Each row comes from the steps of one walk. Every step used is in the known rows, and no mark comes twice. Write the walk behind each row, first mark first.
Known rows
betuf-danon-vurog-bere-nomul-kipo: [  0  16 -23  -2  12   1  19 -46  -1   9 -17  -7   2  -6 -11 -23   6 -20
  -3  21  -6   3 -27  -7]
vurog-danon-betuf: [ -2   8   2   5   4   0  15   8   5   7   7   9   9 -19   1  -8   3   5
  -1   7  -4  -6 -13  -7]
danon-vurog: [  0   8  -1   3  -2   0   4 -16  -1   2   2   5  -5   4  -5  -9   3   1
  -4  -3   1   1  -3 -14]
kipo-sotuvi-bovol-danon-vurog-betuf: [ -2  -5   0   2 -20   4  -3  -2 -24  21   1   8   8  21 -12  -8  14   1
 -43  23 -13  -9  18 -33]
nomul-sotuvi: [  7   0  -2  -6  -1  -4 -10   6   3   4 -13  -4   0  -6  -2  -5   6   2
 -11   8   0   0 -12  -7]
sotuvi-bovol: [  7  -5   3  -2  -2  -4  -4   4 -10  17  -3   4  -5  -7   3   6  -6  -3
 -13   7  -2  -7  -3  -8]
bere-nomul-kipo-bovol-danon: [  6   0 -24   0  -6   0  -2 -36  -4   7 -25 -12 -13   0   3  -6   1  -9
 -32  19  -3   0   7  -1]
betuf-kipo-bovol-danon-vurog-bere: [ 11  12   1   4  -6  -1   5  -5 -11  10   1  -4  -6  12   3 -29  16  -4
 -26  -3 -10   1  -9  -7]
bere-nomul-sotuvi: [ 11   9 -18  -6   0  -9  -7 -13   7   2 -20 -10  -1 -21   2  -6  -2  -7
  -7  11   3   0  -8 -10]
bere-nomul-kipo-betuf-danon-bovol: [ -6  13 -23  -5   0 -15   5 -48   6   4 -26 -24 -15 -17  -1 -17  -9 -14
   1   8  -1  -7 -17 -11]
betuf-danon-vurog-bere: [ -4  11   1   1   4   4  19 -12  -8   1   3   2   6   2  -6 -24  11 -10
   5   7  -7   1 -29  -6]
mifi-bere-nomul-sotuvi-bovol-danon: [ 14  -1 -15 -10 -16 -12 -10 -18 -17  14 -26   3   1 -17  17   3  -6  -8
 -23  17  -9  -8  -5 -25]
mifi-bere: [ 1  1  4 -3 -1 -6  3 -6 -8 -6  1  7  6  2 10  0 -7  0  9 -3 -1 -3 -4 -3]
vurog-danon-bovol: [  6   2   5   2   3  -6   2   3   6   8  -5  11   2 -19  -2 -15  -1  -1
  24   0  -3 -12 -20 -16]
sotuvi-bovol-danon-vurog: [  3  -2  -3   2 -17   2  -4 -14 -16  21  -5  11  -9   6  -1  -2   7   0
 -28   7 -10  -4   3 -26]
bere-nomul-sotuvi-bovol-danon-betuf: [  9   5 -27  -3 -16  -9  -1 -14  -3  22 -20 -12   6 -24   8   3   1  -3
 -48  25  -9  -7   1 -23]
vurog-bere-nomul-kipo-sotuvi: [ -2   4 -16   1   9  -5  -2 -19   2  14 -18  -3   9  -9 -18   1   6 -16
  -1  36  -1  -7  -2  -2]
nomul-kipo-sotuvi-bovol: [  1 -12  -2  -7   1  -5 -10  -6 -11  27 -15   5  -5  15 -11  11   4  -3
 -30  33  -3  -8   4 -14]
vurog-betuf-kipo: [  6   9  -4  -8   6   2   7   8  -3   4   9 -10  11  16   4 -18   3   1
 -20 -12  -6   4   7   1]
mifi-bere-nomul-kipo-bovol: [ 12   7 -15  -5   7 -12   5 -39  -9  -1 -20  -6  -8  -5  11  -6 -15 -11
 -11  15   5  -5  -6   0]
mifi-bere-nomul-kipo-bovol-danon: [  8   1 -19  -4  -7  -7   3 -42 -14   1 -24  -5  -7   2  12  -5  -6  -8
 -22  16  -3  -3   2  -4]
bere-nomul-kipo-bovol: [ 11   5 -19  -2   7  -7   2 -33   1   6 -21 -14 -13  -8   1  -7  -8 -11
 -20  19   6  -1  -2   3]
nomul-sotuvi-bovol-danon-betuf: [  6  -3 -11  -4 -17  -4  -4   5  -6  23 -13  -6   7 -11   4   3   9   6
 -54  21 -12  -7  -4 -20]
sotuvi-bovol-danon-betuf-kipo: [  5   3 -14  -5 -11  -4   8   1  -9  23   3  -8   5  11  15  -2   6   5
 -50  -1 -15   0   9 -13]
danon-betuf-kipo-sotuvi-bovol: [  3   4  -7  -7  -2 -15   6   9  -6  22   6  -8   8  19   8   0   4   4
 -44  12  -7  -5  12 -17]
nomul-sotuvi-bovol-danon-vurog-betuf: [ 11   0  -3  -3 -17   4  -7  -1 -17  25 -12   3   4   0  -8 -16  12   3
 -52  17 -13  -6  -3 -31]
bovol-danon-betuf-kipo-sotuvi: [ -8   3 -15  -3 -14  -4   7   1  -1   7   6  -9  13  33   5  -4  18   9
 -39   6 -13   4  23 -13]
betuf-kipo: [  5   6  -5  -7   5  -3   2   1   2   3   3  -6  -2  15   9 -10   3   1
  -9 -14  -3   7   2  -1]

Which walk is each row?
[  9   1  -4  -4  -9  -2   0   1 -10   2  -3 -11 -11  25  16 -15   8   2
 -31  -9  -7   6   7  -1] : betuf-kipo-bovol-danon
[  4   0  -3   2 -16   8   2  -7 -20  21   1   6   3   8  -6 -12   8   1
 -39   9 -12  -7   9 -23] : sotuvi-bovol-danon-vurog-betuf
[ -6  -8  -7   3 -21  -5   1   4 -13  20   0   0  10  10   0  11  10   6
 -44  28 -12 -10  18 -22] : kipo-sotuvi-bovol-danon-betuf
[  9   5  -8  -5 -11   4   4  -4 -20  24   4   0   2  22   3 -21   9   2
 -48  -6 -15   0  11 -24] : sotuvi-bovol-danon-vurog-betuf-kipo
[  7  20 -16  -5   3  -5  12 -25   0   3 -17  -9   6 -19  -5 -30   9 -17
  -3  18  -5   2 -36 -16] : betuf-danon-vurog-bere-nomul-sotuvi
[  1   3  -6   7 -15  -2  11  -4  -6   1   1 -11   2   2   9  -6   5   7
 -41  10  -6  -4   9  -2] : kipo-bovol-danon-betuf
[  2 -10  -4  -8 -14  -5 -11   8 -17  22  -3   1  -2  33   8   1  13   2
 -36   7 -14  -1  17 -22] : betuf-kipo-sotuvi-bovol-danon
[  1  10  -1   3  -1   5  10  -9  -5   2   7   1   7   5 -11 -18   3   1
 -15   1  -2  -1   3 -12] : danon-vurog-betuf
[ 14  -5   2  -8  -3  -7 -14  10  -6  20 -16   0  -5 -13   2   0   0  -1
 -26  15  -2  -6 -14 -15] : nomul-sotuvi-bovol
[-13  14   4   2  -8  -5   7 -22  -7  -4   1  -6 -20   2  -1 -20   4  -2
  -4  -8  -2   1 -18 -15] : kipo-betuf-danon-vurog
[  2  13 -13  -5   4  -6  15  -1   7   4   9 -12   9  10  10 -10   2   6
 -27  -9  -4   5   5  -1] : danon-betuf-kipo
[ -3   1 -21  -4   4  -6  -4 -30   4   9 -20  -5  -1   6 -11   5   2  -9
 -11  29   2  -2  10 -10] : bere-nomul-kipo-sotuvi
[ -4   2  -1  -6   1   9  18   1 -10  -7   6 -10  15  16   2 -19   4  -4
 -15   4  -9   2  -7   2] : vurog-betuf-danon
[  4   8 -19   1  14  -1   3 -25   5  14 -18  -6   5 -24 -12  -3  -1 -17
   2  22   0  -5 -12   7] : vurog-bere-nomul-kipo
[  8  13 -18   3 -10  -3  -4 -23   0  11 -21   0   5 -25 -10 -18  14 -11
 -12  18  -7  -2 -15 -21] : bovol-danon-vurog-bere-nomul-sotuvi
[ 10  15  -7  -3   3 -12  16   0   1   2   7 -19  -1  11  16 -17  -2   6
 -39  -4  -1   2   3   3] : danon-betuf-kipo-bovol
[ -6  11 -17   1   2  -9  -9 -35   6   8 -19 -12 -21 -24  -6   2  -7  -9
  -5   9   6  -4  -1  -3] : bere-nomul-kipo-betuf
[ -1   2  -7  -6  -1  -6  13 -13   1  -4  -7 -11   5   7   5 -18  -2  -4
   8   0  -6  -3 -16  -8] : betuf-danon-bovol
[ -4   8  -5  -4  -2   3  16 -21  -6  -5   1  -1  -3  18   0 -20   6  -3
  -4  -2  -5   7 -15 -13] : betuf-danon-vurog
[ -3   4  -6   4 -14  12   5 -11 -11   5   4   2   8  12 -10 -17  12   4
 -25   1 -10   0  11 -17] : bovol-danon-vurog-betuf
[  8   7   1  -7  -2  -6   2   2 -17  22   7   1   5  27  -5 -19   7   0
 -43   8  -8  -4  12 -29] : danon-vurog-betuf-kipo-sotuvi-bovol
[ -7   2 -12   5 -15   3  10  -5   0   4   3  -5  12   0   3   2   8   8
 -26   6 -10  -1  11  -5] : bovol-danon-betuf
[ -9   7   1  -1  -8 -13   4 -13   0  -5  -6 -16 -11  -9   4 -17  -4  -3
   9  -7  -3  -9 -19 -11] : kipo-betuf-danon-bovol
[ -3 -16   1   0 -20  -1 -12   7 -18  19  -6   8   0  17  -1  11  11   0
 -28  23 -11  -8  15 -21] : kipo-sotuvi-bovol-danon
[ 10   9  -5  -1 -11  -3   3 -16 -10   5  -1  -6 -16  27  10 -26  11   3
 -37 -12  -7   7   4 -14] : betuf-kipo-bovol-danon-vurog
